Each row comes from the steps of one path. Every step used is in the known rows, and no mark comes twice. Write the path behind each row, first mark first.
Known rows
fatep lize lisamo netuda: [ -2   7  -8  10   4   0   3  36  21  -2 -11 -22 -14  15  13   2  14  -4
  -3 -15 -22   1]
netuda lisamo lize dunuval: [  7  28 -15   2  18  -2 -21 -13  -3  -1   2 -30  -3  16  18  12  -1   2
  10 -19 -18  -6]
lize lisamo netuda: [  0  -1  -6  10   6   2  -3  36  24  -3 -11 -23 -12  13   5  -2  15   0
  -8 -11 -24  -2]
dunuval vofomol: [  1   3  -1  -1   4  17  25  -3   0   0  19 -26  -5   6  -8  -5   7 -11
  -1  -1  -3   2]
subus fene lisamo lize dunuval: [  3  33 -11   5  13  10   9 -15 -14   0  -9  -9  -6   7  19  14   1  -3
   0 -17 -28  -6]
fatep lize lisamo: [  4  18  -9   6   2   2  26  23   6  -1 -10 -26 -20  20  17   8   1  -6
  -3  -9 -20   0]
subus fene: [  2   5  -1   4  -3  13  26   2   4  -1   1  -8 -15  -3  -2  10   3  -3
 -20   3 -20  -5]
fatep lize dunuval: [ -2  17 -12   3   9  -6  10 -16 -25   2   4 -12  -4  20  17  11  -1  -8
   4 -13 -14   0]
subus fene lisamo lize dunuval vofomol: [  2  23  -8  -1   8  24  31 -19 -16   1   3 -20  -5  12  10   5   4 -13
   0 -12 -17   0]
lize dunuval vofomol: [  1   3  -6  -3   7  12  23 -17 -22   1  16 -24  -1  20   1  -3   4 -12
   0  -6  -5   2]
subus dunuval: [  1  18  -2   3   8   7  -6  -4 -18   6   1 -16  -2  15  -8  18   5  -2
  -5  -2 -21  -3]
fene lisamo lize: [  2  39  -7   9  18  11  -2   1  16   0  -9 -15  -9 -11  11  12   4   0
   8 -17 -22  -6]
lize lisamo fene: [  0   9  -7   7  10  -2  16  16   5   1 -13 -27  -6   2  22  -9  11  10
 -13  -8 -26 -10]
fene lisamo dunuval subus: [  2  19  -6  15  15   1  39   1  -5   1  -6 -10 -13  -2  16  -8  17  -5
  -8 -10 -16  -1]
fene lisamo: [  0  20  -2  14  12  19  15  18   9   2  -9  -8 -15  -8   4  10   7  -1
   2  -9 -30  -4]
lize lisamo dunuval vofomol: [  3   8  -6   4   0  14  40  -6 -13  -2  15 -29  -9  21   6  -9  13 -10
  -8  -8 -12   5]
taki netuda lisamo: [  6  -3  -3  17  19   9 -27  28  41  -4  -1 -44 -19   2  -5  23   3   4
   7 -14 -29  -6]
lisamo lize: [  3  29  -9   1  14  -2 -10 -11  13  -2   5 -20  -3  -5   5   8   2   0
   3 -12  -8  -6]
fene lisamo netuda taki: [ -7  -5  -1  22   9  -6 -28  32  33  -6 -14 -13  -6 -17  -3   0  20   0
   5 -11 -24  -5]
taki netuda lisamo dunuval subus: [  5   4  -7  18  18  -4  13   8  16  -3   0 -33 -16   4  11   0  14  -3
  -5 -13 -15  -3]
lisamo fene: [ -4   7  -6   7  13  -3   8   0   3   2   0 -19   2 -11  12  -8  11  11
  -8  -7 -18 -10]
lize dunuval lisamo fene: [ -1   6  -9  10  12   0  11   4 -12   7 -12 -32  -6   0  22  -2  12   7
   2 -15 -17  -5]
fene lisamo lize dunuval: [  2  34 -12   6  19   3  -2 -15 -13   1  -7 -13  -3   9  19  12   1  -2
   7 -20 -24  -5]

Which path is each row?
[  1  24  -5  12   7  19  49   9  -6   4 -20  -4 -21   1  21  11   5 -10
  -7  -8 -31  -3]  fatep lize dunuval subus fene lisamo
[  5  14  -2   9   5  14   5  16  -9   9 -12 -35 -17  12  -6  19   8  -6
   7  -8 -15   2]  subus dunuval lisamo
[ -1  -1  -6  17  21   1 -18  20  32  -1  -5 -41  -8 -10  12   8  11  15
   1 -15 -31 -12]  taki netuda lisamo fene
[  7  21  -9  11  23   3 -35  10  43  -5  -1 -43 -12  -4   4  24   1   3
  13 -21 -20  -8]  taki netuda lisamo lize
[  7  34  -7   5  11   8  -9   0   2   6 -12 -36 -10   5   3  20   5  -4
  14 -16  -9  -2]  subus dunuval lisamo lize
[ -1  21  -5  18   2  17  34  -4 -12   0  -2   2 -16  -4  12   7  15   0
 -15 -12 -36   0]  subus fene lisamo dunuval
[  9  17  -8   2   9   6  24  -4   2  -1  -9 -24 -16   7  18   6   3  -6
 -11  -6 -17  -7]  netuda lisamo lize dunuval subus fene
[ -1  12  -5  10  10   6   7  10  -9  10 -16 -34  -6  -1  11   5  14   7
   1 -10 -20  -6]  subus dunuval lisamo fene
[  6  12  -8  10  10  -8  41   5  -6  -2  -5 -22 -15  14  18 -12  15  -6
 -15  -7 -11  -1]  lize lisamo dunuval subus
[  5   5  -6   8   7   8  11   9 -13   6  -9 -32 -17  14   8  11   5  -7
   9 -12 -11   2]  lize dunuval lisamo
[  1  11  -1  -3   4  20  18  -9 -19   5  14 -26  -1  18 -12   6   8 -12
  -1   0  -9   2]  subus dunuval vofomol
[  1  18   0  13   3  28  32  17   7   2 -13  -2 -21 -10   5  14   6  -2
 -10  -4 -37  -5]  subus fene lisamo
[  6  19 -13   8  23  -4 -29  -8   7  -3  -1 -36  -5  14  14  20  -1   1
  11 -23 -23  -7]  taki netuda lisamo lize dunuval
[ -5   7  -3  17  12  14  -5  32  25   0 -12  -7 -10  -7   2   3  18   2
   0 -14 -30  -1]  fene lisamo netuda
[ -5  -6  -3  20   8  -7  -9  24  19  -6 -23 -11  -8  -9   7  -3  19  -6
  -4 -10 -25  -6]  lize dunuval subus fene lisamo netuda taki
[ -1  -4  -3  14   6   7  -6  35  25   3  -9 -29 -16  -1  -2   3  18  -2
   5 -14 -13   3]  dunuval lisamo netuda
[  4   7  -7   3  16  -9  25  -6 -14   2  -4 -19  -6  14  13  -7   6  -9
  -6  -4  -5  -4]  lize dunuval subus
[ -2  22  -7  18   9  10  21  -4 -10   0   2  -3 -11  -3  11   5  15   1
  -6 -15 -31   1]  fene lisamo dunuval
[ -1  13  -3   9  -1  28  50  -9 -14   0  12 -11 -11   4   4  -2  15 -10
  -9  -8 -22   5]  subus fene lisamo dunuval vofomol
[  5   1  -3  15   6   7  29   7  14  -3  -5 -23 -22  -1   8   9  11  -5
 -19  -6 -24  -4]  taki netuda lisamo dunuval subus fene
[  3   7  -3   8   0   5  48  -7  -7  -1   1  -7 -15  -1  10  -3  12  -7
 -25   0 -15  -3]  lisamo dunuval subus fene
[  3  26 -13   0  16  -8  -8 -26 -16   0   4 -17   2  13  15   8  -1  -2
   3 -16 -12  -5]  lisamo lize dunuval
[ -6  -6   0  20   4   0 -18  31  32  -7 -17  -9 -10 -19  -3   3  19  -1
  -3  -7 -29  -6]  subus fene lisamo netuda taki
[  3   4  -8  21  14   2 -12   5  15  -5  10 -31 -15   5   5  15  12   5
  -1 -19 -30  -1]  taki netuda lisamo dunuval
[  5  16  -7   0   7   2  34 -13  -8   0  -8 -12 -10   6  15   2   3  -9
 -17  -3 -12  -6]  lisamo lize dunuval subus fene
[  4  14  -9  11   3  -1  24   1 -11  -3   3 -18 -12  17  14  -1  12   0
 -14 -12 -25   1]  lize lisamo dunuval
[  3  18  -3  12   9  21  44  11  -4   3 -20  -5 -20  -1  15   7   6  -7
 -11  -6 -32  -5]  lize dunuval subus fene lisamo
